Each row comes from the steps of one path. Every step used is in the known rows, and no mark comes twice. Write the path behind each row, first mark first.
Known rows:
H, P: [  3  -5  15 -12 -26   5   1  46 -11  -8 -14 -18  24 -26 -16  30  14   1
  -6  -4  39  41  -2  12  -1  10   7 -23 -17  -9 -15  -2  36  -3 -12  36
 -18  29  -1  -8   2 -13  54   2 -11  -9  38  15 -33   4 -14  11  -6  -5]
Y, K: [ 24  -4  19 -11  -9  -6 -13  42 -15 -16  -7  18  16  16 -16  34  23   0
   2  -4  21  41  -5  15  23  10  13 -33 -20  -7   4  -9  -1  -8  -8  16
 -27  29 -18  -1  25   3  42  19   1  15  44  18 -33  26 -19  10  -6   9]
Y, C: [ 22  -1  22  -9 -12 -28   3  38 -11   2  10 -32  30  16 -12  26  21  -1
 -13 -14  17  37  -9  28 -25  17   6 -27 -21   2 -23  -7  -5 -10 -11   9
 -27  26 -20  -1  43   5  53  23   0 -12  28  14 -41   7  -1   4  -1  12]
B, H, P: [ -2  -5  14 -10 -25   8  -6  28 -19  -8 -12 -17  22 -20 -14  24  18   5
  -9  -8  30  42  -4   0 -14  -3  -7 -17 -18 -21 -38  -4  15  -7   5  47
 -19  39  -9 -13  46 -23  47  -2  -1  10  39  19 -25  10 -17  14  -9  -5]
C, Y: [  9   0  19   0 -19  10 -12  68 -16  -8  -3 -28  23   6  -5  29  23  -3
  -3 -14 -12  46   4   3  -7 -16   9 -23 -42  -8 -26 -12   4 -13 -16  19
 -14  -8 -10  -7   1   0  50  18 -21  -9  34  11 -39 -20 -13  14  -3  13]
B, H: [ 11  -7  13 -15 -15  -4 -13  24 -12 -10  -1 -12  23  10 -15  22  22   7
 -21 -10   3  44   1  12  -6 -10  -9 -22 -26 -13 -59  -4 -12 -12   9  25
 -33  13 -14 -12  74  -9  41  21   6  18  44  16 -33  19 -12   7  -6   9]
B, H, Y, C: [ 30  -6  20  -3 -16 -11  13  13 -21   3  14 -61  31  46  -9  31  22   2
 -12 -19 -12  35  -5  10 -24  -1   2 -22 -18 -21 -31 -13 -24 -10  16  42
 -37  29 -12 -11  99 -13  48  33   9  -6  29  20 -17   1   0  -1  -6  13]
C, Y, K, B: [ -1   6  29   2  -1  14 -20  82  -7 -22  -5 -12  18  13  -9  39  31 -14
  11 -17  16  35  -8   7   2 -10   0 -32 -30 -10  26 -18   4 -19  -5  17
  -7   9  -1  -2 -86  14  37   8 -19  -2  39  28 -22  -1 -19  21 -10  13]
H, P, K, B: [-23 -11  35 -11 -16   0  -7  22  -8   6 -15  -9  29 -32 -16  25  23  -7
  -8   0  27  32  -9 -12 -15 -12  14 -26 -13  -5 -15  -2  32 -11   4  33
  -9  -3   0  -6 -69  16  51 -21  -8 -17  37  22 -28   8  -7  12 -14 -13]
P, K, B: [ -7  -2  33  -9 -10  -5 -16   7  -5   7  -5  -5  21  -1 -15  21  24  -9
 -18  -6 -15  35  -9 -13  -2 -19  10 -32 -18   4 -34  -4   1 -17   4  16
 -16 -25 -14  -4 -52  32  38  -2  -2 -13  43  23 -31   6  -2   9 -10  -3]
H, Y, K, P, C: [ 16  -9  31  -4 -18  19   3 -15 -24 -33  -1 -12   9  33 -10  31  20  -8
  -4 -12 -21  27 -11 -32   1   5   1 -28  -6 -17   1  -7  -5 -13  -3  40
 -22  -3  -1  11   0 -43  75  22 -11  10  24  23 -20  -4 -27   8  -5  -7]
H, P, C, Y: [ -6   1  26  -5 -23  35   0  48  -7 -28   0 -36  29 -29  -7  18  20  -2
  -5 -11  15  36  -4  -8 -20 -11  -2 -21 -35  -6  -6  -7  32 -12 -15  27
  -4   7  -1  -2 -13 -33  63 -11 -37 -14  17  17 -41 -25 -19  13  -3  -5]
H, Y, K: [ 34  -6  20  -2 -18   6   1  35 -14  -9  -8  -9  15  37  -9  41  20  -6
   9  -8  -7  38  -2   6  20   1  10 -35 -15 -17  13 -16  -7  -5   4  34
 -35  29  -3   0  34  -9  46  35  -6   7  38  16 -17  13 -22   7  -5  12]
P, C, Y: [  7   1  25  -8 -13  20  -6  35  -7 -30   9 -31  28   5  -6  18  24  -4
 -29 -15 -10  38  -3 -12  -9 -12  -8 -24 -38  -1 -28 -12   4 -19 -13   9
 -11  -9 -15   0  18 -18  53   8 -28  -3  12  14 -49 -24 -14   5  -1   6]
P, C, Y, K, B, H: [  2   5  32  -6   4  25 -14  34  -8 -43  11 -23  16  12  -8  26  32 -14
 -14 -23   9  33 -18 -15 -14 -26 -25 -29 -32 -15  -5 -14 -10 -29  14  25
  -6   6  -8   1 -31 -23  46   5 -17  17  25  32 -34   8 -25  17 -12  10]
B, C, Y: [  8  13  16  -3  -7   6  -2  43 -15  -9   3  -7  32  22  -5  19  24  13
 -17 -16 -14  50 -12   5 -34 -11  -3 -26 -33   6 -32 -11   1 -17 -23   7
 -16   4 -10  -1   5  -5  47  28  -6  -6  27  16 -44 -27 -16  12  -3  19]
B, K, P: [-11  -3  18 -12 -12  -4 -18 -19 -25 -17  -2 -30  12  31 -14  27  22  -2
  -1  -9   5  39 -13 -16  16  -2   6 -31 -17  -7 -55   0   2 -13 -20  24
 -21  -9 -17   1 -12 -21  51  31  -3  16  49  19 -40  27  -7  13 -13  -7]
K, B, H: [ -2  -6  19 -15 -13  -4 -16  31  -4 -11  -8 -18  22   5 -13  24  24  -4
 -29 -14   6  36  -8   6 -11 -14 -25 -25 -24 -10 -46  -4 -16 -20  16  32
 -23  11  -4 -13 -12   6  36   5  -5   0  48  26 -17   9 -11  17 -11   4]
C, Y, K, P, H: [ -3  -7  38   5 -11   2 -20  31 -23   7  12 -12   6  41  -8  26  28  -4
  11 -20   0  43  -9 -28  -5 -16  48 -26 -22  -8 -16 -12  -3 -20 -14  42
  -9   5 -16  -4  -4 -14  60   7 -45  20  34  24 -32   3 -22  -1  -9   2]
H, P, K: [ -6  -7  26 -13 -23  -9  -8   8 -12  12 -18  -1  21 -24 -16  25  20   3
  -7   4  10  40  -1  -9 -10  -2  32 -27 -18  -6 -25  -2  38  -6  -5  34
 -17  -4 -12  -4   7   3  57 -16   5  -6  28  14 -40  17  -5   1  -8 -12]
P, H, Y, C: [ 29 -10  32   0 -19 -25   4  14 -25  28  29 -60  27  42 -11  25  21  -2
 -13 -23 -34  39  -9   3 -20   2  38 -25 -14  -7 -24 -14 -17 -11   8  46
 -37  33 -14 -10 103  -3  45  33 -47 -12  18  18 -20  -7   0 -16  -4  18]
H, P, C, Y, K: [ -3   6  28  -5  -8  34  -5  58 -16 -34   6 -12  20 -11 -12  30  23  -6
   4 -14  29  34 -10 -11  -1  -5   7 -26 -26 -13  32 -11  38 -12 -12  26
   0  28  -7   5 -19 -36  63  -6 -20   5  15  21 -37  -1 -28  16  -2   1]

Write each row's path:
[-13   7  35  -1  -5  41  -8  65  -9 -40  -5 -17  21 -23  -9  34  26 -18
   6 -13  36  25 -19 -10 -16 -16  -6 -28 -25 -15  39 -12  38 -18  -4  27
   6  21  11   2 -94 -20  56 -14 -39 -12  19  28 -29  -8 -27  30  -6  -3]
H, P, C, Y, K, B
[ 19   3  26  -1  -2   9   7  21 -18 -14  -2  16  25  38 -11  33  23   3
 -13 -15   0  38 -25   5 -11   2 -15 -36  -4  -3  18 -12  -5 -16   4  29
 -23  45  11   0 -51   3  41  38  -1  -7  38  28  -8   0 -27  16 -10  16]
H, Y, K, B, C
[  4  10  26   4  -1  11  -4  33 -23 -15   5  15  15  42  -8  31  25  10
  14 -14  15  43 -24 -16 -34  -7  18 -31 -18  -5  -8  -9   4 -18 -33  21
  -4   8  -5   8 -47 -23  65  18   8  18  29  22 -43 -15 -31  24  -9   8]
B, C, Y, K, P
[ 15 -10  25   1 -22   5   4  10 -25 -17 -13  -2   4  45 -12  41  17  -2
  14  -9  12  35  -4 -24  14   5  16 -32  -8 -25   1 -11  -5  -9  -6  48
 -28  13   3   2 -10 -19  61  27  -3   7  42  20 -14   5 -23   6  -7  -2]
H, Y, K, P
[-11  -5  29  -9  -8 -14 -24 -10  -1   8  -8 -11  23  -2 -14  19  27  -3
 -32  -6 -16  34  -6 -16 -15 -26   4 -29 -17  -7 -57  -3 -12 -19  21  28
 -21 -24 -22  -6  -6  25  35  -3  21   6  40  29 -24  24  -3   8 -16  -3]
P, K, B, H
[ -2 -13  29  -5 -22 -16 -16  -5 -24  12   7 -17  11  16 -11  22  21   1
 -21 -16   0  44  -3 -21 -12   3  28 -21 -14   1 -64  -1 -10 -14 -13  40
 -23  -5 -20  -9  30  -9  56   2 -48   9  38  17 -35   4 -13  -7  -6  -2]
K, P, H
[ 28 -18  32  -3 -18  -2  -3  15 -24  10  14 -12  15  36 -12  32  24  -2
  -5 -10 -31  41  -7  -2  22   2  41 -31 -12 -15  -4 -15 -14 -13  13  49
 -37  35 -17  -7  73 -12  42  32 -48  10  28  19 -14  17 -20 -13  -8  14]
P, H, Y, K
[  1 -13  29  -2 -24  -1  -9 -44 -32  14  13 -56  11  55  -8  25  21  -5
 -10 -16 -56  44 -14 -34   8  -8  37 -31 -13 -10 -57  -6 -14 -15   2  61
 -33  -5 -15  -9  25 -21  53  43 -45  23  42  20 -17  18  -7  -5 -13  -2]
B, K, P, H, Y
[ 15 -14  37   6 -22 -28   7  -5 -32  19  22 -54  21  49 -11  31  19  -1
  -5 -24 -30  35 -14 -21 -37   4  40 -20  -5  -8 -36 -11 -17 -12  -2  58
 -29   5  -5  -8  52 -18  64  23 -44 -14  16  22 -22 -11  -2 -12  -4   3]
K, P, H, Y, C
[  4  -4  24  -5 -12  -4 -16  19 -22 -18  -9  15   2  24 -16  30  20   0
   6  -6  43  38 -10 -10   6  14   9 -33 -15 -14 -14  -4   3 -13 -19  31
 -19   8 -12   5 -20 -13  58  11   1  19  46  22 -33  19 -25  14  -9  -5]
Y, K, P
[ -7   3  28  -8  -4  30  -1  39 -17 -33   8 -22  18 -13 -11  27  26  -4
   6 -15  28  33 -10 -15 -16 -31   1 -24 -29 -21  14 -12  24 -16   7  36
  -2  34 -12   3  25 -49  58  -9  -3  22  20  25 -42   9 -28  17  -9   2]
B, H, P, C, Y, K
[ 14  -3  36   1  -3   4   8  -2 -20  15  14   4  25  40 -11  29  26   2
 -17 -20 -45  42 -32  -2 -17  -5  20 -33  -2   3  -4 -14 -13 -17  13  39
 -31  45   0  -5   1   2  35  36 -51   5  35  31  -8   8 -26  -1 -14  21]
P, H, Y, K, B, C
[-16   7  29  -1  -6  -3  -3   1  -7  12  -9  16  35 -19 -15  25  23  11
 -14  -4  15  37 -24 -13 -43 -11  11 -28  -2  11 -19  -2  35 -14  -8  31
  -9  16   0   1 -72  15  52  -5   6 -14  29  29 -32   1 -12  13 -15  -7]
H, P, K, B, C
[ 12  14  20  -3   5   9  -3  43 -20 -11   9  19  22  34 -10  26  25  14
   1 -12   8  46 -17   7 -21  -8  19 -35 -25   2   2 -13   5 -17 -22  10
 -12  29 -12   4  -4  -6  46  25  -1  16  26  20 -45  -1 -26  14  -7  23]
B, C, Y, K
[  6  -4  36  -4  -6 -26   3  -9 -10  21  12 -53  31  42 -12  29  27  -8
 -16 -15 -39  27 -12 -17 -39 -25  20 -27 -11 -19 -35 -11 -20 -19  35  44
 -28   3 -15  -8  26  23  43  14  21 -15  27  31  -5   6   7   1 -14   8]
P, K, B, H, Y, C
[-11  -3  23 -11  -8  12 -11  52 -12 -19 -14  -2  18 -15 -18  37  24  -8
   2  -9  68  34 -15   2  -7  -3 -11 -26 -12 -22  10  -6  19 -12  19  50
 -12  50   6  -7 -42 -10  41  -8   9  14  47  29 -16  27 -24  25 -16  -5]
Y, K, B, H, P
[  0  -1  26   0 -10   3 -16  52 -19 -21  -8 -11   4  37  -9  37  25  -5
  20 -12  31  38  -8 -15  -2  -5  27 -27 -23 -17  -1 -12   1 -19 -23  25
  -7   0  -5   3 -56 -17  59   3  -6  12  39  18 -33  -8 -22  25  -8   0]
C, Y, K, P
[  8 -14  24  -2 -21   4   5   2 -26 -13 -10  -9   5  53 -11  39  22   2
   8 -13   4  35  -9 -27  -6  -4  11 -27  -9 -32 -15 -10 -19 -12  13  61
 -32  23  -1  -4  30 -27  60  25  11  31  45  25 -11  19 -24  10 -13   0]
B, H, Y, K, P
[  9   6  27  -6  -3  20  -7  41 -18 -33  11 -12  19   6 -10  25  27  -8
  -2 -12  -6  34  -7  -8   1 -13   3 -31 -32  -9  11 -16   1 -18 -13   9
 -11   5 -18   8  18 -22  56  13 -20  15  18  18 -41   0 -26   9  -4  13]
P, C, Y, K
[  0  14  21   7  -3  12  -6  50 -10  -8   0 -11  32  19  -2  25  25   5
 -19 -23 -14  44 -19   3 -40 -17 -20 -27 -28   8 -24 -12   3 -19 -17  15
  -8  10  -1  -3 -75   9  41  20 -27 -17  29  26 -32 -32 -16  24  -9  16]
K, B, C, Y
[-10   0  23  -7 -17  33   1  36  -7 -26   5 -49  28 -24  -8  19  23   1
 -14 -18  21  36  -5 -14 -27 -27 -11 -17 -35 -15 -24 -10  23 -15   4  40
  -5  11 -11  -4  28 -44  58 -11 -15   7  16  20 -39 -18 -18  14  -7  -5]
B, H, P, C, Y
[ 12   9  24  -9   6   4  -7  32  -8 -16   0  34  19  20 -15  29  26   7
 -22 -13  18  38 -27  18 -15  -1 -15 -36  -6   7   3  -5  -5 -16  -8  10
 -15  38  -3   4 -60   7  38  23   2   5  40  26 -24  19 -24  22 -13  13]
Y, K, B, C
[-14  -2  22  -9 -18  11  -7  47  -7 -13 -15 -27  23 -26 -13  29  23  -3
 -12 -11  46  36 -10   4 -27 -15 -17 -19 -19 -16 -25  -4  19 -12  13  53
 -13  28   9 -13 -47  -6  43 -13 -10 -10  47  26 -20   7 -13  19 -13  -6]
K, B, H, P
